Each row comes from the steps of one path. Every step used is in the known rows, and no mark comes twice. Write the path behind each row, first mark first.
Known rows
h-z-p: [ -7  22   2 -35 -11   1 -30  -6  -6  11  13   3 -22  -7  61  26   5  -2
  22 -14  13  -1   7   8 -11  -1   1   5   5  -6  11  -4 -28  15   8  -2
 -22   5 -36 -27   1]
g-z-p-v-e: [  5  15   0  -5 -22   9  24  13   6  -3  17  11 -19 -11  54  54   6  -9
  44 -28  25  27  -6  19   3   5   8  -3  21 -17   1   0 -11  13  14   5
  -4  20  14 -12   3]
n-p-v-e-z-g: [ 37   0   4  -4 -22   4  29   7  -3   8  20  12  16  -4  17  57  12  -6
  61 -26  -7  21  -2  16  19   4  -2 -22   0  -3   5  10 -20   2  10 -16
  14  15  10  -9   6]
v-e-n: [ 19  30  11 -14 -17 -11  14 -13 -25   5  -3   3  10  -8   7  29   4 -11
  50 -10  11  24  -1   7   2  -5   0   1   0 -10  27   4   0  12  10  -8
  49   2  13   5  -3]
v-p-z-e: [  4 -22  13 -12 -18   3  33  11   4 -16  27   3  21   2  41  18   9  -3
  42 -11 -25  13  -5   8 -20  -3  11   7  -2 -38  28  -8 -16  28  16  19
 -22   9  18  -7   6]
z-p-v-e-n: [ 15  27  10 -36 -23  -8  13 -10 -16   6   4   5   4  -9  35  58   0  -8
  48 -19  16  31  -9  17   2  -3   9   1  14 -16  23   3 -10  14  14  -7
  44   9  12   0  -1]
v-e-z-f: [ -4  16 -11 -28   0   6  -9  -9  -7  10  28   0  18  -1  46  21   0  -8
  56 -13  35  20   5   8  16   5 -11   7   2 -24  -2   6 -29  16  17  -9
 -19  12  22  -3   0]
p-v-e-n: [ 23  27   9 -19 -19 -10  24  -7 -16   3  -9   6   8  -5  14  44   4  -6
  45 -12  18  30 -10  16   8  -2   6  -1  10 -13  24   3   0   2  14  -8
  41   4  26   4  -1]
p-v-e: [ 21   8  -2   1 -14   6  44   6   8  -2  -2  10   5  -6   0  34  15  -3
  27  -9  21  20  -8  22   6   5   5  -2  15  -9   3   2  13   1  19   7
   9  10  33   2   1]
z-e: [ -9  -6   8  -6 -19   4  12   3  -2   2  26  -3   9  -2  20   8  15  11
  40   5  -9   7  -5   7  -6   0  -2  -5 -11 -18  14  -2  -2  28   3  14
   8   4 -17   1   1]
p-n-e: [ -7  -7  -1 -49 -13 -10  -3  -6  12 -13 -27 -10 -11   8  15  17  -2   2
  36  11   7  37   1  26 -17  -2   2 -10   4  17  -4 -13 -24 -28   8  23
  20   7  15  23  -1]
r-z: [ 11  28  -8 -28 -16  -7 -25  12  -7  -5 -11   0   0  -7  13  14   9  -6
  19   9  -9  -9  -6  -8   9   5  -5   0  -6  -8 -11 -10 -17  -4  -1  -1
 -26   0 -11   0   4]
g-z-p: [-23  15   3 -11 -11   4 -33  13  -2  -2  29   4 -38  -7  82  31 -13  -6
  25 -30  13  11   2  -6  -7   0   5  -3   8 -14  -4  -4 -34  20  -8   0
 -22  16 -29 -21   4]
f-z-e-v-p-n: [-15  -4   9 -45  -6  -2  14   2   7  -3   8   7   8  -2  53  39  -1 -16
  21  -8 -13  52   8  16 -23  -9  10   2  -2 -36   0  -7 -27   7  18  17
 -11   9  39  -9   1]
v-e: [ 16   9   3   2  -9   3  29  -3  -3   1   9   8   7 -10  -7  13  12  -9
  34  -6  10  14   3  16  -2   0  -2   1   1  -6   6   3  12  13  15   8
  17   8  20   3  -2]
p-n: [-14 -13 -11 -14  -6  -3  -1 -16   5   0 -25  -5   3  -1   9  12  -7  -1
  -2  -5   8  47   0  14  -3  -2   8  -1   2  -7  -5   0 -11 -11   9   3
 -10   4   9   7  -3]
h-z: [  8  28  -4  -1  -8  -2  -9   4  -8   4 -17   5 -12   1  19   0  18   0
  17   0  14  -1   4   4  -2   3  -7  -4   0  -2  14  -4 -10 -11  10  -3
 -26  -4 -13 -18   1]
h-z-g: [ 16  19   1  10 -23   2  -6  11 -10  19 -20   2  14  -3  19  28  27   7
  45   0 -17   7  -3   3   7   2   1 -19  -8  -3  20   2 -19  -1  11 -16
   8   1 -43 -23   2]
v-p-n-e-z-f: [-13   6 -12 -67   5  -1 -25 -10   7   1   9 -11   7  10  78  30  -9  -9
  50  -7  33  35   6  21   3  -1  -1  10   3 -14   0  -6 -56  -9  19   8
 -20  10  36   7   3]
h-z-e: [  1  17   4  -7 -25   3   9   8 -10   4  15   0  -1  -1  38   8  29  12
  55   4   3   5  -2  10  -7   1  -7  -8 -11 -20  24  -5  -8  19   9  11
 -14   1 -27 -14   3]
n-e-v-p-z-g-w: [ 27  -6  26 -30 -17  10   4  40  11  -3  29  10 -16   8  40  36   7 -15
  74  -1 -22  12  -1  10 -15  -8  12 -13 -11 -16   3  -7 -34 -13   8 -18
  18   9   1 -18   5]
r-z-g: [ 17  18  -2 -14 -30  -1 -21  15 -10  13 -13  -1  22  -9  15  38  20   1
  47   5 -39   0 -11  -7  14   3   3 -18 -12  -8   0  -3 -26   5   4 -15
  10   4 -44 -11   4]
n-p-z: [ 31 -32   4  -6 -14  -4  15  -3  10 -18   8  10  -1   8 -33   8  -7 -12
  11 -25   3  -7   1  -3 -11   6  -3   2  17  -6   2 -10 -16  -8   0 -10
 -45  14  24   1   5]
v-e-n-p: [ 45  11  11 -26 -21 -12  11 -17 -13   4  15   6  -2  -3 -29  33   5 -16
  43 -26  31   4   7   9   5  -2 -11  -3   9   8  19   0  -8  -1  -2  -9
  27   8  22  15   1]
n-e-v-p-z-g: [ 23 -11  23 -30 -18  -2   8  18   9  -8  10   6  20   8  40  43   4 -13
  61  -7 -52  25  -5  12 -18  -5  14 -17   2 -15  17 -10 -42   1  18  -5
  13  18  13 -14   6]

Which path is each row?
[ 11 -23 -11 -29 -12   3 -17  -9  10   0  11  -1  18  10 -11  13  -5  -6
  26 -18  33  -2  -2  -2   1   9  -6  13  21 -24   4 -11 -36   1  11 -22
 -51  17  14   4   3]
n-p-z-f
[ 14   8 -15 -40  -5   5   3  -5   5   8  29   3  11   3  34  39   2  -8
  49 -23  57  16   1  17  22   8 -11   8  15 -18  -4   3 -32   3  15 -14
 -31  16  38   2   4]
n-p-v-e-z-f
[ 33  19  10 -33 -30 -12  -2 -12 -15   6  18   2  -7   2  -2  30  15  -4
  57 -17  27  -3   2   6   2   0 -15  -9   2  -3  30  -6 -20   2  -6  -7
   5   3  -9   4   5]
h-z-e-n-p
[ 16   3  10   4  -7  15  -4  31  -5  13  28   7 -15   0  35  26   6  -3
  51  -7  -1   2   2   0  15  -4   3 -11 -28 -10  -7  13 -15  -6  -6 -31
  16  -2 -26 -21   3]
e-z-g-w
[ 22  -7  -4 -38 -21  -2  -4 -16  -2   3  12   1  24   6  -5  30  -1 -12
  56 -26  40  10  -2   4   3   4  -6  13  21 -30  17  -9 -36   8  19 -24
 -25  19  23   6   1]
v-e-n-p-z-f
[ 15 -23   7  -7  -1   1  22  10   7 -21   2   8  12   5  26  13  -7 -19
   1 -20 -21   8   0   2 -16  -4  17  17  11 -27  17  -9 -16   2  18   7
 -36   8  44 -11   5]
v-p-z
[  4  31  22 -35 -17  -4  -8   8  -7   2  41   9 -13   3  57  12  17  -3
  64   9 -10  23  -1  14 -18  -3 -15 -20  -3 -25   9  -6 -25  19   5   2
  -8   9  -9 -20   2]
h-z-e-v
[ 11   3  20 -29 -25 -12  17  -1 -18  -8  12   0  20   2  44  32  -1  -6
  55 -13 -17  22  -9   4 -12  -8  11   6  -2 -38  45  -6 -22  24  11   2
  18   4  11  -3   3]
v-p-z-e-n
[ 12  27  23 -52  -6  -3  -3  16   0  -6  49   6   1  -3  82  31  11 -21
  45   0 -29  16  -1  12 -15  -7   3  -2  -6 -30  10 -11 -34  23  10  16
 -13   7  24 -12   6]
r-z-e-v-p
[ 24   9   2 -17 -30  -5  20  14   3  -6  12   5 -21   6  23  54   6   0
  42 -28  38  16 -14   6  14   6   0 -16  19 -13  14  -6 -22 -13  -8  -8
  -5  10  14   2   8]
g-z-e-n-p-v
[ 47  -7  16  -4 -33   9  16  26  -6   8  21  13  -5  -1  -9  43  13 -13
  80 -21   7   6  -2   5   4  -4   5  -7 -12 -18  13   3 -16  -4   5 -35
  27   9 -11 -12   2]
v-e-n-p-z-g-w
[ 10  17  24 -61   9  -6   0  11  11 -12  30   2 -14   8  66  23  -2 -23
  33   3 -17  16   7  20 -23 -10   5  -5   5   2   6 -13 -34  -5  10  20
  12   8  47   1   5]
n-e-v-p
[  4  18  25 -61  -4 -11 -14   6   8 -10  25   4 -24  12  34  10  -3  -8
  50  17 -10  20   2  16 -24  -4 -10 -21   7   9 -12 -13 -30  -9  -3   6
  25  12  20   6   1]
n-e-v
[-15   8  21 -86 -12  -9 -19  -1   9  -7  12   6 -22   6  49  39 -10 -12
  47   6  -4  40  11  17 -34  -6  -4 -13  11  -8 -23 -15 -43  -7   3  13
  10  18  19  -2   0]
f-z-p-n-e-v
[ -7  27 -17 -26  -6   4 -35  -3  -3  19 -10  -6   8   4  32   8  15   4
  36   3  40   2  -1   3   8   7 -10   9   7 -18  12  -6 -33  -1  18 -13
 -39   3 -17 -12  -1]
h-z-f
[ -2  -6   1 -57  -6  -7   3  -3  17 -13 -22 -10  -9   7  37  25  -2  -8
  31   6   3  38   5  29 -21  -7  11  -1   5  13   6 -15 -29 -26  15  32
  13   6  35  20   1]
v-p-n-e
[ -9   8  10 -65  -3  -4 -25  -5  -2  -8  39   1 -27   0  82  33 -16  -5
  44 -14   3   9  11  14 -12  -5  -1   3   0   7  -8  -3 -42  13  -2  11
   0  12  -6  -7   4]
n-e-z-p
[ 29   1   5 -32 -25  -6  22  -1   5   1  12   3  -3   6   1  49   8   3
  29 -18  34   9 -13  13  11   4   2  -8  17  -7  16  -4 -13 -11  -2 -10
   7   6  13  10   6]
z-e-n-p-v
[-20  -3   5 -30  -9   5 -12   8  -2  10  13   9  -5  -9  23  38  -5  -5
   1 -14   4 -15  15 -12 -14  -2   3  18   2 -17 -14  -4 -14  20  -1   7
  -8   9 -10 -19   1]
f-z-p
[-12   8  -3 -14 -13   5  -4  20  12  -3  12   5 -32  -1  76  52  -7   0
  14 -27  23  17 -12   5   5   6  13  -8  25 -17  -7  -5 -29   1   0  -2
 -28  15  -9 -19   6]
g-z-p-v
[ 37 -19  12  -5 -32  -7   5   0  -8   4  -4   5  24   4 -17  43   4  -5
  49 -25 -27  11  -7  -5   1   0   5 -16   4 -12  23  -3 -29   0   5 -28
  15  12 -14  -6   5]
e-n-p-z-g
[-15  -7   8  -3 -24   6  28  22  -6   3   9   8  15  -3   0  21  18   8
  31   5  -5  -9   5 -10 -12   0  -6   3 -11 -32   0  -4   6  24   1  21
   1   4   0  -7   2]
f-z-e
[  0   0   1 -54   5  -9   3  -5   4 -20   4  -2 -14   9  74  25 -12 -15
  38  -9   3  40  11  25  -7  -6   2  -3  -4   6  -3  -4 -38 -21   9  22
  -5   6  51   6   5]
v-p-n-e-z
[  0  18   1 -30 -32  -1  -7  14  -9  -2  17  -3   8  -7  35  19  24   6
  57  12 -17  -2 -11  -1   1   2  -5  -5 -13 -23   4  -9 -13  27   1  15
  -9   5 -28  -1   5]
r-z-e
[ -3  -5   1 -46   0   3 -16  -2   9  -2  23   1  22  10  50  21  -9 -17
  31 -12   6  19  -3   5 -12   1   6  16  17 -43  10 -12 -47  14  23 -14
 -45  16  35 -11   2]
e-v-p-z-f
[  9  15  20 -34  14  -2   4   7   5  -4  37   7  -4   2  59  18  -4 -24
   8  -5 -18  17   5  12 -15  -9   7   0   5 -14   7  -5 -25   6  10   8
  -1   5  42 -12   4]
e-v-p
[ -4  13  25 -35 -11  -2  -3   5  -2   0  51   6  -5   2  46  11   6  -3
  52   8 -21  24  -4  11 -18  -4  -8 -21  -3 -24   0  -3 -19  29   0   3
  11  11   1  -8   1]
z-e-v
[ -6  24  18 -89 -13 -12 -34  -9   6  -6  14   3 -33   7  73  31  -3 -10
  62   6  -2  49   6  30 -32  -6  -5 -20  11   0  -9 -16 -52 -10   9   8
   2  16   4  -7   0]
h-z-p-n-e-v
[ 33   7   7 -27 -13 -15  -5 -17 -10   4  11   2  -6   3 -25  24  -4 -11
  21 -21  26  -5   4  -1   6  -2 -10  -2   7  11  15  -3 -16 -13 -12 -16
  15   3   8  14   3]
e-n-p
[ 18 -31  10 -12 -29   1  25   4   4 -13  31   5   8   5  -7  14  10   1
  46 -15  -6   2  -5   3 -15   3  -4  -1   4 -25  15  -9 -14  20   2   7
 -26  15   4   2   6]
n-p-z-e
[ 23  13  11 -18 -32 -11   2   1 -14  -1  27   2 -18   2  10  33   3  -7
  58 -29  27   3   0  -3   5   0 -13 -13   2  -7  21  -7 -26   4 -16  -7
   8  10  -6   6   7]
g-z-e-n-p
